Every row comes from one small tree of marks. The marks that hang from a mark follow it in brackets, in the order of their numbers. Every link used is in the known rows. Which tree was each row made from?
Known rows
z949{z193 z283 z546{z142 z456{z33}}}: [-7.66  0.91 -2.66  0.89 -5.57  3.31 -2.71 -2.47  1.80 -6.40  2.23 -1.97
 -2.92  3.42  2.40  2.53  2.01  0.90 -2.77 -5.61]
z283{z33 z949{z546{z142{z193}}}}: [-3.56  2.51 -1.25 -1.70  0.49  2.87  0.67  1.98  0.54 -2.64  1.50  2.26
  1.84 -1.79  1.47 -1.02 -0.90  0.15 -0.67 -5.99]
z949{z283 z546}: [-5.74  2.24 -2.42  1.54 -2.10  2.04 -1.37 -2.27  1.41 -4.82  2.52  1.09
  0.19  1.97  1.91  0.13  0.28  0.47 -1.30 -2.57]
z546{z142 z949}: [-4.37  4.40 -3.77  0.02  0.39  4.28 -3.82  0.90  0.48 -3.20 -0.39  0.70
 -1.06  0.03 -0.23 -1.31 -2.59 -0.89 -0.84 -2.12]
z33{z283{z949{z193{z142} z546}}}: [-5.37  3.33 -3.07  1.21 -2.88  1.97  0.30  0.09  0.54 -3.69  1.46 -1.23
  1.73  1.26  0.86 -0.66  0.15  0.16 -3.01 -4.95]
z546{z949{z193}}: [-5.22  2.84 -4.29  1.74 -1.04  4.20 -2.92  1.10 -0.22 -2.55  1.56 -0.54
 -0.70  1.53 -0.05 -0.60 -2.05  0.75 -2.73 -1.35]
z283{z33 z949{z546{z142 z456}}}: [-4.13  1.10 -0.36 -1.53  0.62  3.91  1.34  3.35  1.69 -3.07  1.24 -0.23
  0.35 -0.71  2.01 -0.25 -0.73  1.33 -0.61 -7.14]
z283{z33}: [-2.75  4.07 -1.56  2.42  1.99  2.39 -0.93  1.85  0.38 -0.51  0.73  1.98
  0.95 -0.93 -0.03 -0.37 -1.66  0.29  0.43 -3.51]
z283{z33 z949{z193{z142} z546}}: [-5.51  0.78 -2.31 -0.69 -1.23  3.24  2.59  2.33  1.73 -4.22  2.88  0.49
  2.67 -0.34  2.83  0.11  0.05  2.74 -1.45 -7.97]
z456{z33}: [-3.42  6.97 -2.33  2.43 -0.33  1.29 -4.13  2.89 -0.82 -0.16  0.16  2.55
 -0.72 -0.08  0.76  0.82 -0.96 -0.45 -2.08 -4.37]
z33{z283{z949{z193}}}: [-4.15  3.91 -2.88  2.47 -1.26  1.73 -0.99  0.98 -0.79 -1.24  0.68 -0.88
  0.70  0.85 -1.04 -0.59 -0.56 -1.67 -2.26 -3.18]
z546{z142{z193} z949{z283{z33}}}: [-3.83  2.79 -4.06 -1.45 -0.54  5.40 -3.05 -0.23 -0.58 -4.11 -0.42  0.95
 -0.17  0.86 -0.96 -0.04 -1.90 -2.41 -1.43 -0.36]
z949{z193{z142} z283{z33} z546{z456}}: [-7.18 -1.11 -2.56  0.66 -4.28  4.72  1.29 -1.64  2.72 -7.74  2.89 -2.25
  0.32  4.06  2.92  2.23  1.31  3.35 -2.19 -5.81]
z33{z283{z949{z193 z546{z456}}}}: [-4.85  2.40 -1.84  1.41 -2.48  2.69 -0.37  0.65  0.22 -2.70  1.44 -2.59
  0.06  1.89  0.44 -0.46 -0.04 -0.39 -3.41 -3.92]
z546{z142}: [-4.04  6.34 -2.64  1.78  0.48  1.42 -3.58 -0.31  0.37 -2.60 -0.12  2.58
 -0.92 -1.16 -0.07 -1.14 -1.66 -0.84  1.42 -4.08]
z456{z33{z283}}: [-3.17  6.85 -2.29  2.94 -0.98  1.31 -3.88  1.79 -0.68  0.50 -0.71  0.51
 -0.34  0.60 -0.43  0.80 -0.35 -2.36 -3.16 -3.29]
z283{z33 z949{z193{z142}}}: [-4.55  1.88 -2.90  0.51  0.22  3.38  1.78  3.97  0.56 -2.91  1.83  0.75
  2.34 -0.76  1.04  0.45 -0.91  1.65 -0.58 -7.39]
z33{z283{z949{z546}}}: [-3.83  3.82 -1.92  1.13 -1.02  1.74 -0.53  0.69  0.32 -1.78  0.81 -0.49
  1.23  0.56  0.28 -1.33 -0.65 -1.18 -2.56 -3.26]
z949{z193{z142}}: [-5.68  5.02 -4.07  2.83 -2.16  1.93 -1.96  0.06  0.11 -4.16  1.66  1.28
  0.71  1.07  0.78  0.14 -0.81  2.00 -0.62 -5.19]
z283{z33 z949{z193 z546}}: [-5.09  0.26 -1.62  0.23 -0.73  2.60  1.71  2.05  1.35 -2.67  3.16  0.46
  1.52 -0.70  2.10 -0.09 -0.14  1.85 -1.50 -6.55]
z456{z33{z283{z949{z546}}}}: [-3.82  5.12 -1.99  1.12 -1.59  1.50 -2.20  2.67 -0.28 -0.51  0.23  0.24
  0.31  0.42  0.81  0.58  0.20 -1.60 -3.95 -4.90]

Which tree is each row?
[-4.96  4.67 -2.56  1.25 -3.02  1.58 -2.53  1.14  0.24 -1.46  0.36 -0.51
 -0.32  0.26  1.05  0.67  0.66 -1.74 -3.62 -5.88] : z456{z33{z283{z949{z193 z546{z142}}}}}
[-4.38  3.04 -1.05 -0.60 -0.68  3.03 -0.82  4.30  0.02 -2.49  1.64  0.19
 -0.41  0.58  2.23  0.30 -0.31  1.45 -3.09 -6.24] : z283{z949{z546{z456{z33}}}}
[-5.50 -0.20 -4.28  1.31 -1.18  5.17 -1.33  0.64  0.78 -3.71  1.64 -1.39
 -0.25  2.28 -0.05  0.84 -1.05 -0.01 -2.44 -1.04] : z546{z949{z193 z283{z33}}}
[-7.02 -1.24 -2.14  0.69 -4.02  4.12 -0.25 -2.98  2.82 -6.61  2.53 -2.14
 -1.67  2.80  2.12  1.73  1.41  1.24 -0.96 -5.22] : z949{z193 z283{z33} z546{z142 z456}}
[-5.41  3.38 -1.68 -0.93 -3.91  3.42 -3.59 -1.54  0.23 -5.47  0.77  0.37
 -2.02  2.79  1.60  1.43  0.77 -0.54 -2.85 -3.72] : z949{z283 z546{z142{z193} z456{z33}}}
[-6.40  1.07 -4.22 -0.01 -3.48  7.03 -2.78  3.15  0.17 -5.62  0.41 -3.52
 -1.84  5.00  1.01  3.05 -0.20  1.07 -5.36 -3.48] : z546{z456{z33} z949{z193{z142} z283}}
[-5.74  2.97 -3.19 -0.35 -2.58  6.07 -4.66  2.78  0.10 -3.54 -0.49 -2.86
 -3.80  2.25  0.41  1.42 -1.00  0.01 -3.76 -4.36] : z546{z142 z456{z33} z949{z193}}
[-4.56  5.48 -3.24  1.55 -2.34  1.94 -2.11  3.12 -0.74 -1.35 -0.06 -0.18
  0.66  0.80  0.54  1.24  0.25 -1.14 -3.84 -5.83] : z456{z33{z283{z949{z193{z142}}}}}
[-4.72  1.32 -1.30 -1.07 -2.16  4.22 -0.96 -2.16  1.06 -5.65  1.22 -0.10
 -0.96  2.01  1.22  0.80  0.22 -0.11 -1.14 -3.30] : z949{z283{z33} z546{z142{z193} z456}}
[-3.36  5.18 -2.71 -1.52 -1.89  5.98 -5.35  2.32 -1.83 -2.44 -2.28 -2.19
 -2.73  2.57 -1.28  0.53 -1.54 -2.80 -5.16 -1.24] : z546{z142{z193} z456{z33{z283}} z949}
[-5.27  2.26 -3.17 -0.96 -1.44  6.52 -4.39  2.67  0.53 -4.48 -1.13 -2.49
 -3.53  2.99  0.36  2.12 -0.70 -1.37 -3.37 -3.00] : z546{z142 z456{z33} z949{z283}}
[-3.97  4.18 -1.55  1.74 -1.72  3.53 -2.50  3.73 -1.14 -1.18 -0.11 -2.23
 -1.89  2.32 -0.14  1.62 -0.08 -0.64 -3.96 -4.72] : z546{z456{z33{z283{z949{z193}}}}}
[-4.34  2.98 -3.27 -1.69 -1.42  6.67 -4.17  0.55 -1.29 -5.41 -0.76 -1.36
 -2.62  3.10 -1.32  0.38 -1.93 -1.76 -2.76  0.07] : z546{z142{z193} z456 z949{z283}}
[-3.09  5.97 -2.29  1.72 -0.67  1.67 -2.62  3.72 -0.99  0.34 -0.63  0.36
  0.13  0.08 -0.04  0.65 -0.33 -2.31 -3.66 -4.36] : z456{z33{z283{z949}}}
[-7.73  0.33 -3.19  1.01 -5.15  3.92 -0.39 -2.22  1.91 -8.32  2.91 -1.88
 -0.52  4.66  2.78  1.75  1.32  3.13 -2.62 -5.09] : z949{z193{z142} z283 z546{z456}}
[-4.53  4.23 -3.40  1.99 -1.64  2.27 -0.38  1.09 -0.37 -2.62  0.62 -0.96
  1.55  0.96 -0.38 -0.47 -0.47 -0.86 -2.20 -4.35] : z33{z283{z949{z193{z142}}}}
[-3.52  1.93 -0.42 -2.20  0.29  4.04  0.74  2.90  0.44 -3.17  1.21  0.57
  0.57 -0.63  1.44 -0.41 -0.88  0.72 -1.32 -6.03] : z283{z33 z949{z546{z142{z193} z456}}}
[-4.70  0.31 -2.67 -1.02  0.16  6.98 -1.97  1.79  1.38 -4.99 -0.64 -2.78
 -2.38  2.55 -0.23  1.05 -1.46 -0.85 -1.57 -2.20] : z546{z142 z456 z949{z283{z33}}}
[-6.15  2.54 -1.59  2.11 -4.55  2.59 -2.31 -0.69  0.62 -3.20  1.96 -2.50
 -1.84  3.13  1.75  1.03  0.90  1.64 -4.47 -4.95] : z949{z193 z546{z456{z33{z283}}}}
[-4.28  1.01 -3.57  0.58  0.63  5.39 -1.25  1.65  0.72 -3.14  0.60 -0.42
  0.24  1.81 -0.14  0.35 -1.71 -0.62 -1.98 -0.48] : z546{z949{z283{z33}}}
[-4.55  4.06 -2.44 -1.05 -0.65  6.09 -4.81  3.79  0.07 -2.95 -1.42 -1.95
 -3.38  1.62  0.32  0.97 -1.74 -0.56 -3.30 -3.67] : z546{z142 z456{z33} z949}
[-5.24  0.66 -3.33  3.37 -1.76  2.61 -0.78 -1.15  0.93 -3.40  2.24  0.10
  0.03  1.51  0.07  1.55  0.32 -0.15 -0.42 -3.12] : z949{z193 z283{z33}}
[-5.35  3.29 -2.66  1.23 -2.51  1.78 -0.85 -0.91  0.80 -2.92  1.12 -1.32
  0.48  0.57  0.46 -0.96  0.08 -1.03 -2.24 -4.43] : z33{z283{z949{z193 z546{z142}}}}
[-5.49  1.12 -2.01  0.48 -1.48  2.50 -0.36 -2.68  2.83 -5.22  1.71  0.90
  0.19  0.57  2.03  0.33  0.56 -0.08  0.30 -4.44] : z949{z283{z33} z546{z142}}
[-5.92 -0.10 -3.48  0.95 -2.11  6.50 -2.43  1.54  0.00 -4.92  1.16 -3.61
 -2.61  4.62 -0.29  1.47 -1.15  0.79 -3.88 -0.74] : z546{z456 z949{z193 z283}}
